What can hang from each mark
fovi: fotuf riku
fotuf: dosof
zogilad: nife rosir
serol: dosof
pudoz: dosof fovi
riku: dosof tibid votu
giku: tibid
rosir: mazop riku ritat
votu: giku riku
veduso: dosof
nife: riku
dosof: riku zogilad
mazop: dosof fovi nife tibid votu
ritat: dosof nife

Each row was made from one small tree. The marks that hang from a mark follow it in brackets, in alphabetical order. Every link used is in the known rows. Write each row's tree.
Known rows
zogilad[rosir]: [ -3  -4   9   6  -1 -37   8   2   6   7  -2   6   6  22 -17  10  -1   5
  -5  -3  -6  -5   1 -18  18   5  11   1   1   8  13  11   6  -1  -4   4]
zogilad[nife rosir[riku[votu[giku]] ritat]]: [ -7  -2  15  26  -9 -46  -4  -3  12   3 -11   8  23  25  -9 -16  19  -4
   9 -37 -17   3  19 -31  33 -18  12  16   5   9  32  16  -1   8 -14  23]
veduso[dosof]: [-17   4   7   3  19  -9  -1  -3   8   8   3  -8  13  12  20  15   1   0
  -5  -3  -9  -5  -3  -9  10   0  13   0  10   4  -4   1   0  -6 -13  22]
pudoz[dosof[riku] fovi]: [ 14  -5  16 -21  10   2  -5   4  17   1   3 -23  -8  23  22  19  -5  -4
  -1  28 -13 -10  12 -31  14  -1  15  31  25   3  25  20   0  13   0  27]
dosof[riku[votu] zogilad[nife rosir[mazop]]]: [ 19 -11  26 -13  10 -22  -1 -10  36  -6  -4   0  -7  42 -18  12  -5  -7
   8 -35  -9  -5  23 -26  25  -1  -3  27  22   3  36  24   3   3 -14  16]
fotuf[dosof[zogilad[nife[riku[tibid]]]]]: [ 23   1  24 -19  20 -15   4  -7  17   5   2 -11   5  19  -1   5 -13 -18
 -12 -15 -13  -5  -4  -9   6   4 -13   4   9   3 -14  14   1   5 -16  17]
nife[riku[dosof[zogilad] tibid votu[giku]]]: [ -6   1  12 -17  26  -1   0 -14  -2   0   5  -1  16   0 -11 -17 -22 -15
 -20   9 -25 -12  23  -8   9   1  -6 -13  30   8  18  53  -4  11 -45  67]
dosof[riku[tibid] zogilad]: [ 10  -8  10 -11  19   6   9 -14  29  -6   5 -10  -8  34   0  -4 -25 -11
 -17  -7 -21 -15  26 -14  19   4   8  19  21   1  22  24   6   1 -14  20]
pudoz[dosof]: [ -7  -1   4 -13   0 -13   4   6   9  10  -3 -15  15  15   6  10  -9   0
  -2  16 -17 -10  -2 -14  10   5  10   8  13   5   5  15   4   6  -9  22]
serol[dosof[riku[votu] zogilad]]: [  9  -4  13 -26  -2  -1   9   3  28   1  -1 -15  -3  28  22  -7  -7 -13
  -2   2  -6 -11  21 -11   4   4  -2  14  20  -1  14  36   2  11 -28  34]
dosof[riku[tibid votu[giku]] zogilad]: [ -7 -12  11 -13  16   6   5 -21  22  -7   7  -7  -4  27  -5 -11 -22 -18
 -17  -4 -25 -13  42 -16  24   4   4  14  27   3  38  41   0   6 -30  41]
zogilad[nife]: [  3  -9   6 -12   2 -23   0  -7  22  16  -6  -7   9  16  -4 -10   3  -3
   7 -23 -20  -4 -22 -10  15  -1   0  13   6   4   5   7   3  -1  -4   6]
veduso[dosof[riku[tibid] zogilad[nife rosir[mazop]]]]: [ -1  -2  27   1  34 -18   7 -16  22   3   2  -7  13  36   4  24  -7  -4
  -1 -30 -17   0  16 -22  22  -3   7  15  14   2  23   7   0   1  -4  24]
ritat[dosof[riku zogilad[rosir]]]: [ 26  -7  21   5  17 -18   1  -5  25   4   2 -16  -6  44  -7  -1  -2  -5
 -28 -13  -5  -5   6 -16  16  -7  -5  10  13   7  17  12   9  -1  -4  23]
mazop[nife votu]: [  1  -9   2 -13  -1 -17   0  11   1  13  -2  10 -14  14  25  -5   0   2
  10 -10 -14 -11   0 -12   4  16  21   6   4  -3  35  -3   6  -2 -14 -11]
zogilad[rosir[ritat[nife[riku[tibid votu[giku]]]]]]: [ -3  -3  13  20   6 -47  -1  -8 -11   7  -1   6  20  22  -8  -6  10  -2
  -6 -12 -22   0  22 -19  29  -3   1  -6   7   9  28  18  -1   2 -27  34]
mazop[dosof fovi]: [ 22 -13  -5 -20   0 -16   5  15  -3   2   3 -10  -4  27  35  16  10   7
   4  -1 -18 -14  -9 -10  -8  -2  28  -4   4   6  35  -1   5   3 -17 -22]
zogilad[rosir[mazop[dosof tibid] ritat]]: [  1   1  -3  10   4 -19   0   7  -6   5  -4  14  16  28   3  26   4  12
  14 -27 -22  -6  15 -26  14  -7  28   5   5   7  48  -3   6  -6 -10 -19]
ritat[dosof]: [  0  -3   2   6  10 -11  -5  -4  12  17   3 -13   7  12   9  -6   6   0
 -24  -5 -12  -6 -19  -2  10  -7  -3  -6  14   7   1   8   6  -6  -9  24]
veduso[dosof[zogilad[rosir]]]: [  2   5  18   4  21 -27   2  -8  16   5   1  -1  11  37   0  22 -13  -2
  -6  -9   0  -4  10 -19  16  -1   7   2   6   5   4  -1   2   1 -12  19]
fotuf[dosof[zogilad[nife]]]: [ 22   0  23 -20  10 -17   5  -8  23   6   1 -13   1  25   1  12 -10 -17
  -6 -20  -6  -5  -8  -9   9   1 -11  12   6   4 -13   6   1   3  -9   8]
veduso[dosof[riku[tibid] zogilad[nife rosir[ritat]]]]: [  5   2  28   8  29 -20   4 -18  20   0   1  -7  14  48   6   6  -5  -8
  -6 -26 -19   3  24 -24  24  -6  10  17   9   3  28   9   0   7  -5  33]
nife[riku]: [ 14  -3   4  -5  11  -7 -11  10   6   1  -2  -5   2   5  -6  -9  -2  -4
  -9   1 -10 -12  -7  -9   2   5   4  -2  12   6 -10  12   6  -8 -26   8]
fovi[fotuf[dosof[riku[tibid votu[giku]]]]]: [-17  -7  24 -18  -7   3  18 -14   6   2  12 -22   5  -2  12   4  -9 -28
 -25  15 -19   2  18  -8  13  -1   2  13  17  12   8  45  -2   0 -12  32]
riku[dosof[zogilad[nife]] tibid votu[giku]]: [-26  -3  14 -25  21 -12  14 -36   8  12   6   0  24   8  -7 -17 -24 -16
 -12  -6 -36  -6  22  -8  23  -4  -8  -4  30   7  39  60  -9  21 -32  79]
votu[giku[tibid] riku]: [-57 -18  -1  -1  10  -7   7   6  -9  12  11  -8  27   9   0 -12  10 -17
 -27 -20 -21 -11  27 -16  24  -8  21  21   6  11  28  12   3 -12 -20  26]
mazop[fovi[fotuf] nife[riku]]: [ 38 -13   8 -21  -1 -20   4  12   3   3   3  -4  -9  20  25  11  -6  -6
  -3  10  -9  -9  -3 -13   0   2  13   5   9   8  27   6   8   0 -11 -15]
fovi[riku]: [  1  -8   2   1  -6 -13   8  -2  18   8   3 -11   0  13  16 -15   1  -3
 -25  -3  -6  -7   1 -14  11   6   8   7  16   7  18  25   9  -6 -17  -2]
mazop[dosof nife votu[riku]]: [ -6 -18   5 -27  -9 -29   5  27 -12   9  -5  -6  -2  20  48 -14  23  -2
   8 -19 -19  -9   6 -21 -14  15  38  14  -2   0  64  -5   1   0 -22  -7]
zogilad[nife rosir[mazop[fovi] riku[tibid]]]: [ -3 -11   8  16  13 -43  10   4  13   7  -5  12  18  13   5  25  13  11
  14 -40 -23  -4   3 -25  28 -17  17   6  11   3  31   4   4   0   2 -13]
veduso[dosof[riku[votu] zogilad]]: [  0   1  18  -7  23   2  -4  -8  25  -6   5 -11  -4  32  17  11  -7 -11
  -8  -4  -5  -7  26 -16  13   3   5  14  22   1  14  17  -1  -1 -24  38]
riku[dosof tibid]: [-27   4   3 -12  20  -3  20 -18  -2  11   7  -2  18  -5   9  -3 -15  -1
 -19   8 -31  -8   3   0  13   1  10  -9  24   5  16  42  -1   7 -13  54]
riku[votu]: [-16  -2  -3  -9  -4  -8  -5  -3  13   4   2   6  -1   5   4  -3  -2  -4
  -3   7 -12  -9   9  -8  13   8   4  -1  22   3  15  31   0   0 -29  30]
votu[riku]: [-28 -13   1  -7   3 -15   5  11  11   4   2 -11  15   6   9  -9  11  -6
 -14  -9 -12 -11   5 -14  12  -2  17  14  13   7  19  12   1 -10 -16  15]
rosir[mazop riku[tibid]]: [-33   2 -11  21  11   2   3   2  14   0   1   7  17 -16  26  18   0   6
   1 -29 -22 -14  13 -12  22 -13  23   4  29   2   5   9   5 -15 -17   4]

Write each row's tree
[  3 -27   5 -36  -9 -27  19  23 -17   9   6  -5  -2  20  67   1  12  -5
  -1   4 -31  -9  13 -19 -12   3  44   7   0   2  87   7   1   9 -16 -21]
mazop[dosof fovi[fotuf] nife votu[riku[tibid]]]
[ 15  -2  24 -18   1 -18  18 -26  20   9  13  -8   2  18  19   3 -28 -13
 -32  27 -10   0  18 -30  19 -12   5  15  28  11  39  52   2  17  -3  33]
pudoz[fovi[fotuf riku[dosof[zogilad[rosir]] tibid]]]
[ 18   2  24 -22  17 -15   1  -9  17   3   3  -6   3  16   0   4 -11 -20
 -11 -10 -13  -4   4  -9   6   6 -16   2  14   2  -7  25  -2   8 -24  29]
fotuf[dosof[zogilad[nife[riku[tibid votu]]]]]
[ 14  -3  11 -27  -2 -22  11  -3  29  18  -6 -13  15  28  14  -9 -11  -9
   8 -15 -10  -8  -9 -10   5  -3  -7   9   7   1  -1  15   4  13 -15  16]
serol[dosof[zogilad[nife]]]
[ 12   6  22   3   9 -21   8   5  17  -5   1  -2   2  19   3  35  -7  -8
  -8 -24   6  -8  12 -18  14  -6   2   8  10   6 -11   2   4  -4 -11  -1]
fotuf[dosof[zogilad[rosir[mazop riku]]]]
[ 13  -3  36 -15  16 -23  14 -12  20  -2   3  -8  -5  32  -4  11  -4 -19
 -14 -13 -14   0  23 -18  16   9  -9  15  13   2  19  35  -3  11 -11  35]
fotuf[dosof[riku[tibid votu] zogilad[nife rosir]]]
[ -4   1  18 -12  25 -16   3 -13  -6   0   4   4  17   6 -21 -12 -20 -13
 -20   9 -23  -9  27 -14  12   2  -5 -14  25  10  24  54  -3  14 -40  66]
nife[riku[dosof[zogilad[rosir]] tibid votu[giku]]]
[ -1   1  18 -13  21 -12  -3  -3  -6   1   4   5  11  15 -22  -7 -13 -15
 -21   1 -11  -9  29 -16  12  -1  -4  -3  20  11  15  43   1   8 -40  58]
nife[riku[dosof[zogilad[rosir]] votu[giku[tibid]]]]
[-27  -5  -4  14  -5 -11  -2   5  13  -2  -2  -2   8  -4  12 -11   9  -8
  -3  -8 -13 -13  23 -18  20  -9  14   7  21   7  11  25  -1  -4 -31  26]
rosir[riku[votu[giku]]]
[  0  -8  15   4   7 -44   7 -15  26   5  -6   5  14  34 -20  -8 -13 -10
   0 -26 -18  -6  22 -29  30  -9  -1  11   9   6  27  23   1  12 -16  25]
dosof[zogilad[nife rosir[riku[tibid votu[giku]]]]]
[-16  -5   2  -4  16  -4  -8  -5  -6   3   5   2  13  -8  -8 -18  -7 -11
 -15  10 -28 -10  16  -9  10   8   1 -13  21   7  15  40  -1   1 -42  42]
nife[riku[tibid votu[giku]]]
[  8  -1  16 -20  18  -3  -7  -5   3  -3   2  -6   9   5 -14 -14 -15 -15
 -14   4 -12 -13  15 -10   6  -2  -8  -6  26  11   9  43  -2   6 -45  54]
nife[riku[dosof[zogilad] votu[giku]]]
[-27   1   9 -20  15   3   7 -19   2   7  11   4  12  16  -5  -3 -20 -18
 -20  -3 -16 -11  35  -8  21  -5   0   5  27   9  26  48  -2  10 -36  70]
riku[dosof[zogilad] votu[giku[tibid]]]
[ 18   0  13  19   3 -48  -3   3  -3   5  -6   2  11  30  -5   1  13   3
  -3 -17 -10  -1   6 -18  23  -4   2   2   1   9  11   0   4  -5 -16  12]
zogilad[rosir[ritat[nife[riku]]]]
[  8  -4  25  -7  20 -46  10  -7   1  14  -7   1  21  15 -25  -9   3   0
  -5 -12 -25   3 -10 -18  13   1  -4  -2   6   7  17  32   0  11  -6  37]
zogilad[nife[riku[dosof tibid]] rosir]
[  3   7   9   4  -3 -27  15   2  17   7  -5   1  22  31  19  -5 -12  -5
  -3 -10 -10  -8  23 -19  15 -10  10   2   8   2  11  20   5  15 -19  25]
serol[dosof[zogilad[rosir[riku[tibid] ritat]]]]
[-31   0   9 -20  20  -3  14 -32   2   6  10   2  20   4  -3 -10 -30 -15
 -19   6 -31 -11  31  -6  21  -2  -1 -10  33   8  37  61  -7  18 -37  79]
riku[dosof[zogilad] tibid votu[giku]]
[-13  -5   8 -16   4   0  20   2  11   9   2 -18   8   9  29  -9   2  -6
  -8   6 -22  -8   9  -6   4   6  10   8  15  -1  12  33   3   7 -13  30]
serol[dosof[riku[tibid]]]
[  2 -16  27 -10  15 -28  10 -24  24   0   0  -4   3  43 -25 -12 -13 -16
  -7 -20 -27  -3  35 -27  31   2  -3  20  16   5  50  41  -1  14 -16  40]
dosof[riku[tibid votu[giku]] zogilad[nife rosir]]
[-36  -3  14   3  26   4   3 -13   3   1   9 -13  10   8  21   4   4 -10
 -13   1 -24  -3  26 -12  16   4  14   4  21   4  25  29  -6  -1 -23  51]
veduso[dosof[riku[tibid votu[giku]]]]
[ -4  -6  14  28   8 -39  -8   0 -11  16   0   5  20  18   8  15  20   8
   0 -40 -15   1   3 -14  30 -19   6  -6   5   9  30 -12   4 -11 -16   0]
zogilad[rosir[mazop[votu[giku]] ritat[dosof nife]]]
[ -6  -1  20  -9  15   4  15  -2   5  -2   8 -18  -5   6  17  12   3 -14
 -21  -1 -17  -5  11  -5   8  10   7  10  14   3   0  24   1  -3  -7  21]
fotuf[dosof[riku[tibid]]]
[ 23 -12  19 -23   8  -7  -4 -12  42  -5  -2 -11 -13  40  -5 -12  -8 -16
   1 -20 -14  -9  19 -19  18   2  -6  29  22   1  26  29   1   5 -20  27]
dosof[riku[votu] zogilad[nife]]
[ -2   6  19  18  -5 -44   2  -3  12   2 -12   9  22  22  -1 -12  19   0
   6 -31 -15   3  15 -27  27 -19   9  14  13   8  31  28  -2  12 -11  43]
zogilad[nife rosir[riku[dosof votu] ritat]]
[-11  -8   7  -6 -16 -11  24 -18  17  13  10 -13  12   3  22 -18 -19 -15
 -39  18 -20   1   9 -12  15   1   7   8  20  11  24  49   9  -1 -10  12]
fovi[fotuf riku[tibid]]
[ 18 -18  18 -12  13 -37   1   6  23   5  -2   9   7  38  -7  19  -5   1
  10 -39 -10 -10   7 -25  21 -12   8  12   6   3  40  -4   5   1 -11 -24]
dosof[zogilad[nife rosir[mazop[fovi votu[riku]]]]]
[ 28 -10   9   2  19 -42  -1 -13  22  22   1 -24   2  34  16   0   8  -3
 -18 -19 -12  -6 -17  -2  20 -10 -29  -1  14   3  -5  -5   3  -7 -16  28]
ritat[dosof[zogilad] nife]
[ 25  -6  30 -21 -17 -19  21 -15  31   9   7 -26   4  21  18  -6 -15 -27
 -34  -2  -1   4   0 -16   9  -4 -11  21  12  13   3  35   7   2  -7   1]
fovi[fotuf[dosof[zogilad[nife]]] riku]
[ 23  -5  14 -16  19 -35  -1  -4   7   7  -2 -14   0  12   9  -4   6  -6
  -5  -2 -14 -10   0  -4  11   3 -24  -2  23   4  -2  25  -4  -2 -39  49]
ritat[nife[riku[dosof[zogilad] votu]]]
